Each row was made from one walk, in order. Every step used is in the known rows, and no mark comes twice. Write each row's walk.
Known rows:
nosod, nanim: [1 -1 3 0 -7 -2 9 13 5 -9 -16 7 -36 -15 11 14 20 19 -2 21 7 -7 -9 -9 1 -6 -5 -49 1 -1 16]
milap, kotop: [14 -1 1 -1 -1 -13 -8 15 -1 8 -9 3 -51 -8 25 3 -5 -1 -8 -4 2 -2 2 7 16 -14 1 -39 -1 16 10]
kotop, milap: [11 -4 -1 -4 0 -8 9 -4 -1 5 -24 -3 -38 -5 15 -6 4 -6 -10 38 -1 -3 -5 -3 3 -25 -15 -54 2 11 14]
kotop, milap, tada, zovo, nifab: [6 11 -7 -15 -18 4 1 12 13 0 -26 2 -57 4 3 -22 -20 -2 -9 3 6 12 -2 -13 -10 -16 -4 -7 6 7 -8]
pobo, venat, zovo, sakirag: [13 -11 -4 0 11 7 -17 -18 -7 -9 -10 3 10 -14 2 4 -20 -16 13 -42 -7 -6 2 22 33 -13 -25 -21 1 11 -1]
sakirag, nosod, nifab, zovo, dimi: [-33 -5 2 4 -9 -6 4 -29 -3 11 16 -11 53 11 8 26 -12 -31 7 13 -10 0 0 5 -13 6 11 21 -8 -13 -5]
sakirag, nosod: [0 0 2 1 5 -11 -10 4 -7 6 -5 -22 -20 -2 18 12 5 -5 8 22 4 -6 6 -1 2 6 -12 -35 -10 12 22]
nanim, nosod, sakirag: [19 -6 -6 16 2 1 -1 7 1 -5 14 3 31 -4 18 -7 11 17 -6 -5 4 0 -1 -2 -3 -14 -4 -2 2 -4 14]
sakirag, nosod, nanim: [-10 3 -1 1 -14 -3 -2 9 1 1 -2 -25 -39 -15 9 17 16 20 11 24 12 -3 -7 -11 0 10 -9 -30 -9 0 23]
milap, tada, zovo, nifab, nosod, sakirag: [-9 10 -20 14 -21 10 11 25 9 11 9 9 -18 11 -20 -16 -8 20 1 -31 3 14 -5 -13 0 -5 1 53 8 -7 -8]
tada, milap, kotop: [3 4 -1 9 -7 -5 -5 6 1 5 -14 -21 -73 -7 21 -5 -8 0 -28 -13 5 4 3 -1 9 -21 -3 -46 4 6 -2]
zovo, nifab, nosod: [0 0 2 1 7 -15 7 10 0 7 -2 18 -9 14 -3 1 11 9 -10 2 -13 -1 5 4 1 8 -10 -10 10 11 6]
tada, zovo, sakirag: [5 -2 5 -9 10 11 1 -2 -6 -17 -14 12 21 8 2 -2 -11 -11 5 6 0 -2 5 9 5 -6 5 -13 1 9 1]
kotop, milap, tada, zovo, nifab, nosod: [5 11 -10 -4 -27 4 11 12 7 18 -8 6 -51 18 -9 -29 -8 -1 -10 -1 1 17 -5 -15 -8 -13 -8 40 6 5 -17]
kotop, milap, tada, zovo, dimi, tiba: [-10 -5 -2 -5 1 2 9 -4 -2 -5 -29 0 -25 -1 0 -5 -9 -14 -2 -16 -1 6 9 -14 -35 -10 24 14 -9 2 -12]
tada, zovo, sakirag, nosod, nanim: [-17 6 0 -9 -15 19 -4 -6 -3 -11 4 -24 -2 -4 -8 6 -7 15 21 13 12 4 -7 -3 0 16 5 10 -7 -1 7]
venat, zovo, sakirag: [11 -6 5 2 22 0 -4 -12 -5 -8 -6 5 -3 -12 2 0 -9 -10 4 14 -15 -5 5 24 29 -6 -25 -31 -2 13 3]
nanim, zovo, dimi: [15 -11 11 6 22 -10 -9 -8 -4 -16 -9 29 55 9 10 7 -9 6 -9 -4 -13 -8 2 23 -10 6 21 -2 -3 -7 -9]
milap, tada, zovo, nifab, nosod: [5 11 -4 1 -16 0 4 26 6 9 -7 20 -32 19 -4 -16 -2 1 -5 -23 0 10 6 -11 -8 0 -2 41 3 4 -14]
nanim, zovo, sakirag: [27 -3 7 -7 26 -10 -13 -13 -7 -12 -6 19 45 16 1 -10 -8 -1 -7 4 -2 -9 4 21 9 6 11 -2 0 9 -5]
zovo, nifab: [1 -1 6 -9 16 -15 -2 8 5 -11 -20 13 -13 0 9 8 -1 9 -7 2 -8 -6 7 9 0 4 -5 -58 11 13 14]
sakirag, nosod, nanim, zovo: [12 2 6 5 -11 -7 -14 11 -3 -4 6 -15 -4 -7 1 1 11 20 0 20 17 -4 -6 -6 -2 14 4 9 -10 -9 3]
venat, pobo: [22 -4 2 9 13 -7 15 4 -4 -11 1 -3 -20 6 11 1 13 -5 -12 30 4 -3 6 2 26 -32 -17 -57 -3 11 8]
nosod, sakirag: [-3 -5 -11 14 5 0 9 8 0 -3 -5 0 -6 -11 3 9 4 16 1 6 2 -6 -6 -2 12 -18 -4 -43 5 0 21]
venat, zovo, sakirag, nosod, nanim, tiba: [18 0 9 -3 -2 14 -19 -12 -1 -8 20 -29 -7 -31 3 -3 4 15 7 18 5 -8 6 13 0 18 -19 4 -11 -8 -6]
nosod, nifab, zovo, dimi, tiba: [-28 -15 11 2 14 -18 20 -21 -7 -7 -1 14 56 4 0 24 9 -41 -8 -9 -14 -8 13 0 -27 -4 31 6 1 -8 -10]
pobo, venat, zovo: [21 -16 0 12 0 1 -13 8 -6 -8 -14 5 -12 -27 14 6 -7 -21 4 -35 -2 -7 2 7 28 -28 -30 -32 0 4 1]
dimi, zovo: [1 -7 11 0 40 6 -2 16 -8 -7 -21 17 2 -5 9 6 5 -18 8 -4 -2 -9 5 -4 7 -6 10 -45 0 5 7]
kotop, milap, tada: [16 7 -12 -6 -8 -8 4 1 6 18 -25 -5 -77 0 20 -13 -1 -2 -9 19 6 2 -6 -12 -1 -22 -15 -31 -6 13 8]
nosod, nifab: [-4 -4 4 -10 2 -12 9 3 9 0 -7 2 12 -13 9 14 8 -39 -10 9 1 -6 1 -10 2 -19 -5 -57 7 1 18]
dimi, zovo, nifab, nosod, nanim, tiba: [7 -2 16 -5 16 15 -1 19 4 -4 9 21 7 -8 -10 -6 25 21 -5 -19 1 -6 5 -7 -24 21 17 14 11 -15 -19]
milap, tada: [17 6 -6 -1 4 -12 -3 16 5 8 -23 8 -56 2 25 1 5 -2 -4 -4 5 -5 2 -6 0 -8 -9 -32 -8 11 11]

Which walk is each row?
[-23 -3 -6 14 29 11 7 10 -2 6 10 13 23 4 -30 -2 1 15 11 -29 -12 4 -5 -3 12 6 11 9 15 -5 1] -> dimi, zovo, nifab, nosod, sakirag
[19 14 -2 -17 -24 24 -18 1 5 -3 7 -23 -25 -8 9 -12 -2 19 11 -9 26 1 4 -9 -29 23 9 42 -16 -10 -15] -> milap, tada, zovo, sakirag, nosod, nanim, tiba
[-14 -1 -13 14 1 -6 11 9 3 8 12 6 5 5 -20 0 6 30 -1 -8 -10 3 -6 2 10 1 -6 1 15 1 9] -> zovo, nifab, nosod, sakirag
[10 -1 6 -8 -2 -3 4 -29 0 2 22 14 78 24 17 -9 2 -38 -10 2 -3 2 6 7 -9 -7 6 43 4 -3 -13] -> nanim, nosod, nifab, zovo, sakirag
[-12 3 0 2 -1 9 -9 -13 -1 -2 11 -32 -27 -23 -8 8 -4 14 20 21 -2 2 -7 11 24 16 -25 -7 -11 1 9] -> venat, zovo, sakirag, nosod, nanim
[-4 -11 -18 25 -12 6 -4 4 0 4 20 1 7 -17 -25 -2 -11 10 7 -59 -11 6 -8 8 33 -16 -28 22 15 -6 -6] -> pobo, venat, zovo, nifab, nosod, sakirag
[-12 18 -16 -17 -34 22 -3 -15 6 11 -4 -39 -61 -1 -8 -16 -19 16 19 13 20 16 -17 -16 -6 5 -3 33 -13 0 -1] -> kotop, milap, tada, zovo, sakirag, nosod, nanim
[-21 3 1 -19 -7 10 -4 -16 1 -1 12 -29 47 0 -11 5 -19 -44 14 1 6 6 3 -4 2 4 5 2 -3 1 7] -> tada, zovo, sakirag, nosod, nifab
[-20 4 -3 -21 8 -6 -7 -28 3 8 12 -31 30 -1 -4 13 -11 -33 14 6 1 -1 2 2 6 14 -3 -27 -3 10 22] -> zovo, sakirag, nosod, nifab
[3 -7 6 15 -5 -2 5 -4 -2 -3 12 31 39 13 -11 5 12 32 -11 -2 -10 1 -12 9 -12 15 19 50 -2 -21 -18] -> nifab, nosod, nanim, zovo, dimi
[-2 0 0 10 -15 -3 17 17 0 8 1 12 -34 -4 0 7 32 20 -5 20 1 -2 -11 -10 2 -3 -10 0 1 -4 9] -> nifab, nosod, nanim
[24 -4 13 8 -12 4 1 17 7 -6 19 11 -20 -25 -6 -11 24 24 -18 7 -7 -5 5 4 -8 6 -23 16 8 -16 -20] -> venat, zovo, nifab, nosod, nanim, tiba
[-1 14 -14 -16 -17 14 -8 -18 -1 16 -8 -36 -40 13 1 -21 -28 -9 15 13 13 14 -5 -6 -2 0 -5 28 -14 12 -3] -> kotop, milap, tada, zovo, sakirag, nosod
[-22 -8 5 4 -3 -6 17 -23 3 1 1 21 56 10 9 23 -6 -31 -7 6 -16 -3 -3 8 -10 -11 15 4 2 -15 -10] -> nosod, nifab, zovo, dimi
[-15 15 -10 -21 -14 10 -7 -10 9 11 7 -31 6 3 -5 -2 -23 -42 15 -20 13 11 2 -13 -2 7 4 24 -11 2 2] -> milap, tada, zovo, sakirag, nosod, nifab
[-4 -4 -14 24 -5 -1 16 9 -6 14 14 5 -1 1 -8 1 16 15 -1 6 -3 -1 -8 -4 14 -15 -9 6 4 -2 12] -> nifab, nosod, sakirag
[-29 2 4 -21 37 10 -11 -25 -1 7 9 -27 46 -4 -15 10 -16 -49 26 -16 -2 1 2 -3 9 18 14 -17 -3 4 12] -> dimi, zovo, sakirag, nosod, nifab
[-13 1 2 4 -17 -11 5 -9 -5 17 14 -19 18 6 11 11 4 -43 0 26 5 -2 3 -10 -1 -9 -5 8 -6 -4 2] -> sakirag, nosod, nifab, zovo
[2 2 12 -17 27 26 -20 -12 -5 -8 9 -22 17 -15 -2 1 5 12 23 -9 12 -10 4 2 -17 34 20 1 -9 -8 -4] -> dimi, zovo, sakirag, nosod, nanim, tiba
[24 11 2 -5 -34 14 2 33 13 -1 6 18 -33 -1 -1 -20 17 28 -16 -21 15 5 4 -19 -36 10 7 58 3 -18 -28] -> milap, tada, zovo, nifab, nosod, nanim, tiba
[9 -2 -7 18 3 -10 0 11 -1 2 21 17 42 15 -27 -16 1 28 -13 -13 -6 2 -5 6 9 4 7 40 15 -8 -10] -> nanim, zovo, nifab, nosod, sakirag
[-6 -15 15 4 10 -15 12 -22 -5 -8 17 15 91 12 15 9 17 -39 -14 -22 -12 -2 20 -1 -44 0 31 47 -1 -13 -18] -> nanim, nosod, nifab, zovo, dimi, tiba
[-11 17 -11 -12 -23 18 -10 0 5 3 0 -25 -39 0 -2 -2 -12 17 22 -9 19 10 -8 -10 -4 19 4 33 -16 -1 1] -> milap, tada, zovo, sakirag, nosod, nanim
[-14 0 1 -8 7 -1 -9 -25 3 6 20 -37 23 -19 -10 7 -16 -45 13 9 -9 2 1 10 26 3 -25 -16 -6 4 10] -> venat, zovo, sakirag, nosod, nifab
[21 -1 5 15 -14 -7 7 18 -4 3 11 21 4 6 -7 -10 28 20 -15 12 5 -3 -10 -6 1 0 3 39 0 -12 -11] -> nifab, nosod, nanim, zovo
[-13 -16 11 1 36 -17 5 -8 -8 -17 -22 11 16 -5 5 25 10 -3 0 -14 -15 -12 17 8 -25 10 23 -36 -3 7 9] -> zovo, dimi, tiba
[-11 4 0 1 -12 -8 12 15 8 1 1 14 -28 0 -12 7 21 33 -6 4 -6 2 -9 -5 -2 12 -6 -5 11 -1 6] -> zovo, nifab, nosod, nanim
[4 0 2 1 10 -5 7 -22 -14 0 -9 18 16 25 12 2 -3 -3 0 21 -7 -8 4 18 9 -4 2 6 -1 11 -7] -> nifab, zovo, sakirag
[-7 -10 6 14 7 -5 10 -16 -10 -4 -11 29 28 19 20 18 -4 2 -2 15 -18 -7 1 19 -9 -4 13 5 -5 -5 -12] -> nifab, zovo, dimi
[17 2 4 -6 19 -10 -24 -19 -12 -3 8 -14 39 16 -2 -7 -13 -1 6 8 4 -5 7 18 7 23 6 15 -10 10 0] -> nanim, zovo, sakirag, nosod
[-14 -1 -9 17 -13 10 15 20 1 -2 15 11 21 6 -25 -7 -3 17 -1 -10 -3 9 -5 -4 6 -9 2 30 15 -8 -3] -> tada, zovo, nifab, nosod, sakirag
[4 7 7 -5 -7 -12 -20 7 5 -11 5 -13 3 -5 -11 0 0 33 -2 7 10 0 -4 -1 -6 28 7 5 1 -6 0] -> sakirag, nosod, nanim, zovo, nifab
[-7 -3 12 -10 44 1 -8 13 1 -12 -23 17 6 -3 -4 5 -6 -7 7 -18 -10 -5 8 3 3 8 12 -50 10 9 4] -> dimi, zovo, nifab
[-9 11 -25 9 -33 13 17 11 10 19 8 -3 -40 9 -24 -29 -14 18 -5 -11 4 21 -14 -19 -1 -19 -5 54 10 -6 -14] -> kotop, milap, tada, zovo, nifab, nosod, sakirag
[16 1 5 -8 8 -2 -6 -9 0 -17 -3 15 23 3 -8 -5 2 23 -4 5 6 -6 -9 13 5 11 13 3 3 -3 -4] -> nosod, nanim, zovo, sakirag
[0 -1 6 3 -8 0 10 23 -2 -3 -3 21 8 15 -9 -6 3 -2 -8 -2 -6 5 5 -4 -3 -2 0 18 10 3 -9] -> tada, zovo, nifab, nosod
